Each row comes from the steps of one walk. Every step used is in the known rows, and no mark comes twice. Write the walk behind each row, first mark first.
(in the rows, 128 means zero)
Known rows
suku/babuz/lafu: [132 114  73 165 204 133 126 105  93  91 116 117 140 111 127 116 146  77
  89 121 187 118 100 116 169  97  75 151 127  99]
kugu/lafu/lufom: [127  70 160 127  81 103 108 145 172 164  83 114 149 135 214 108 123 157
 145 101 168 124 112 141 142 108 115 159 138 123]
desofe/netag: [ 99 128 105  95 126 158 127 143 102 211 103 124 138 137 102 105 109 112
 101  93 164  85  69 152 150 125 111 130 122 122]
lafu/lufom/vebe/nidab/desofe: [ 82 105 199 134  93 171 171  76 172 161 121 105 143 159 153 170 125 180
 119  93 155 173 120 102 141 133 129 110 154 115]
kugu/lafu: [152  93 133 115 100  86  98 175 154 162  92 117 133 134 173  68 122 147
 142 115 156 107 118 156 122  91 106 180 130 122]
gomab/suku/babuz/lafu/lufom/vebe/nidab: [135 114 118 175 184 112 109  84 123  92 160 113 139 130 153 143 132 129
 153 124  91 147 164  74 170 155 102 103 103 134]
nosus/desofe/nidab/vebe: [ 99  92 160 106 158 160 144 198  83  89 165 148 121 151 136 133  97 116
 112 127 195 154 118 183  65 134 154 102 136 182]
suku/babuz: [118 119  27 150 186 146 135 119  94 127 145 114 132  87 145 116 138 111
  76 145 168 115 118 143 163  98 118 155 147 119]
gomab/vebe/nidab/desofe: [120 159 200 156 107 202 133 129 139 127 121 111  88 149  83 185 108 151
 159 198 126 133 144 104  93 120 128 152 134 154]
suku/babuz/lafu/lufom: [113  98  87 171 196 144 134  84 107  90 108 116 153 112 155 146 145  83
  92 114 199 131  95 105 184 108  81 136 135  95]
gomab/suku: [130 121 101 141 131 139 105 134 124 138 182 130 123 123 167 114 116 142
 156 138  39 161 189 151 137 157 136 116 111 160]
kugu/lafu/babuz: [137  58 130  97 125  68 102 157 159 195  73 121 175 126 174 112 128 169
 150 126 127 101 105 151 125  81 125 186 135 124]
gomab/suku/babuz/lafu/kugu: [142 108  85 174 188 127  97 110 107  94 169 127 142 113 155 139 132 106
 148 133  77 146 173 105 185 155 116 107 103 163]
kugu/lafu/babuz/suku: [140  71 147  93 107  57  93 154 161 168  65 146 175 127 173 115 126 183
 169 143 106 116 102 135 128  99 126 190 152 119]
babuz/lafu/lufom: [115  88 177 147 136 159 132  94 139 104  83 126 161 159 163 141 136  93
 130  77 171 164  99 123 162 125  72 114 118  91]
nidab/vebe: [102 141 168 147  83 161 130 126 139 149 119 120 105 129 140  68 103 126
 107 145 144 148 141 142  83 149 119 124 137 167]
suku/babuz/vebe/nidab/tota: [131 122  94 144 167 168 155  84  94 143 102  87 157  94 128 123 156 132
  83 155 191 103 108  94 157 134 143 177 127 111]
lafu/lufom/vebe: [ 73 115 162 134  81 151 170  88 176 152 142 121 164 154 176 141 116 180
  89  81 165 182 115 126 161 124 128 117 163 112]
vebe/gomab/suku/babuz/lafu/kugu: [165 140 100 140 117  96  96 112 123  98 143 148 103 104  98 142 139 102
 154 143  29 111 138 130 161 130 149  88 105 123]
desofe/nidab/vebe/gomab: [120 141 111  94 133  94 130 180 147  93  99 122 109 140  95  80 122 103
 122 144 154 130 117 186  65 178 142  78 115 141]
suku/babuz/vebe: [120 131  79 150 160 148 167  93  97 131 128 107 163  90 144 127 140 117
  61 131 177 115 106 102 165 132 136 170 149 108]
tota/nidab/desofe/nosus: [129 178 131  70 140 142 138 181 126 165 110 146 126 147  80 156 164  88
 151 120 149 110 125 136  89 143 130 155 123 138]
kugu/lafu/lufom/vebe/gomab/suku/babuz: [133 100 169 144  80  47 107 127 184 147 113 121 143 139 177 112 121 166
 138 100 147 119 114 102 154 102 115 149 136 113]
tota/nidab/vebe/gomab/suku/babuz/lafu: [160 185 165  86 117  71 115 135 133 110 126 157  95 119  92 109 148  76
 153 142 105  95 125 100  90 174 116 113 104 159]
desofe/nosus/tizurib: [ 96 162  21 124 116 155 105 174  76 180  88 112 141 151 126  91 124 146
 156 115 174  90 148 185 111  98 150 109 135 107]
vebe/nidab/desofe: [136 106 167 116 146 204 138 122 114 157  90  92  86 134 103 157 141 137
 170 149 106 121 139 124  91 134 128 129 118 123]
vebe/gomab: [143 150 108  97  73 114 124 136 129 138 120 143  94 111  92 102 133 121
 123 138  67 110 107 181 116  95 153 116 129  89]
nidab/vebe/gomab: [118 163 177 136  48 127 124 126 146 137 108 133  79 123 100  76 111 117
 120 156  98 125 123 143  75 137 138 107 131 141]
tota/nidab/desofe: [129 158 162  64 138 146 150 163 129 160 132 147 108 132  84 159 159  94
 132 126 130 127 125 141  84 143 117 160 136 148]
tizurib/nosus/desofe/nidab/vebe/gomab: [152 116 117  65 131 145 138 217 124  67 149 195 113 133 121 173  93 128
 141 120 165 130 133 177  56 119 164  91 145 142]
lufom/vebe: [110 159 141 117  94 111 163 126 160 155 163 121 149 166 105  68 112 180
  72  89 164 168 120 134 134  89 110 144 154 112]

Which walk is each row?
[156 188 145  82 110  77 119 143 133 123 139 154  89 106 101 110 145  96
 146 155  95  95 136 114  86 173 138 118 113 170] => tota/nidab/vebe/gomab/suku/babuz
[139 178 155 138  96  53 137 105 157 112 165 139 127 159  61  93 123 150
 102  97 102 143 120  98 145  94 109 115 126  94] => lufom/vebe/gomab/suku/babuz/lafu
[112 107 139 176 194 146 146  72 117  97 100 106 143 133 118 165 150  96
  99 108 201 132  93  71 168 109  75 136 135  94] => suku/babuz/lafu/lufom/vebe/nidab/desofe
[140 174 157  67 108 114 136 154 139 144 127 145 110 122 123  89 138 109
 134 137 141 115 129 130  79 171 124 134 126 175] => tota/nidab/vebe
[147 157 174 118  57 118 158  97 135 143 125 127 146 118 113 129 127 138
 121 121  51 130 127 106 129 171 173 134 117 100] => babuz/vebe/gomab/suku
[109  81 123  90 178 161 145 206  75  94 170 149 134 148 141 148 107 122
 112 116 188 152 115 199  87 114 156 108 137 160] => nosus/desofe/nidab
[117 138  86 153 171 165 157  95  72 148  88  88 140 104 108 155 147 126
 106 141 179  83 119  79 136 136 145 150 142 100] => suku/babuz/vebe/nidab/desofe/nosus/tizurib
[150  99  85  60 161 163 143 224 115  72 159 190 137 134 140 180  95 136
 136 107 180 143 139 187  77 113 158 108 148 139] => tizurib/nosus/desofe/nidab
[131 127  91 166 158 129 128 100 108 122 178 118 149 101 159 142 126 129
 123 141  71 142 172  99 162 170 142 136 116 149] => gomab/suku/babuz/vebe
[120 159 175 143  98 201 111 127 142 135 116 105 112 147  96 136 117 168
 150 212 160 132 141 127 105 106 136 168 115 158] => gomab/vebe/nidab/tota
[120 149 192 174  78 112 111  92 147 104 116 135  88 125 116 115 115  98
 138 151  84 130 135 101 103 162 120  85 113 146] => nidab/vebe/gomab/suku/babuz/lafu/lufom
[144 124  94 160 167 132 124  95 104 117 164 107 137 100 160 142 129 137
 145 150  66 128 176  87 158 180 146 129 104 145] => gomab/suku/babuz/vebe/nidab
[152 151  82 134 112  89 102 121 118 115 161 143  90  97 101 126 135 114
 142 156  22 106 142 148 138 122 154 104 114 115] => vebe/gomab/suku/babuz
[132 181 155 118  66  66 139 118 168 140 178 138 120 159  72  85 115 174
 106 103  77 153 129 124 130 100 134 115 132 106] => lufom/vebe/gomab/suku
[120 118 116 181 174 108 113  90 126  91 175 125 147 129 151 143 127 120
 131 117  98 160 160  87 176 146  97 116 111 136] => gomab/suku/babuz/lafu/lufom/vebe
[ 91 128 148 147  83 114 154  77 170 132 156 128 145 137 153 159 123 167
 102 100 117 162 120 109 167 126 141  97 152 109] => lafu/lufom/vebe/gomab/suku/babuz
[125 128 129 120 142 200 125 139  91 170  66  88  92 148  92 153 141 143
 194 144 131  93 146 125  81 126 139 112 118 114] => vebe/nidab/desofe/nosus/tizurib
[133 100 191 133  57  54 107 133 195 156 110 123 143 153 179 106 117 176
 146  92 128 132 120 112 143 108 120 145 133 115] => kugu/lafu/lufom/vebe/gomab/suku
[144 136 114 147 111  90 104  99 126  97 139 145  99 109 113 150 140 103
 149 139  40 117 130 126 153 127 137  91 108 102] => vebe/gomab/suku/babuz/lafu/lufom
[159 149 103 140 123  85  97 114 117  96 144 145  93 109  90 129 139  96
 147 144  37 111 132 134 141 118 133 101 104 102] => vebe/gomab/suku/babuz/lafu
[141 100  94  62 155 177 137 223 118  85 151 186 144 143 126 168 106 142
 127 120 206 148 136 198  74 103 158 125 143 145] => tizurib/nosus/desofe/nidab/tota
[137 100  72 161 204 149 123 103  99  92 114 119 157 107 138 131 148  82
  98 115 180 120 105 113 198 109  98 127 130 128] => suku/babuz/lafu/kugu
[133 125 123 172 168 148 130  96 104 128 160 107 127 106 136 167 135 126
 143 151  63 136 176  80 145 177 140 136 109 150] => gomab/suku/babuz/vebe/nidab/desofe
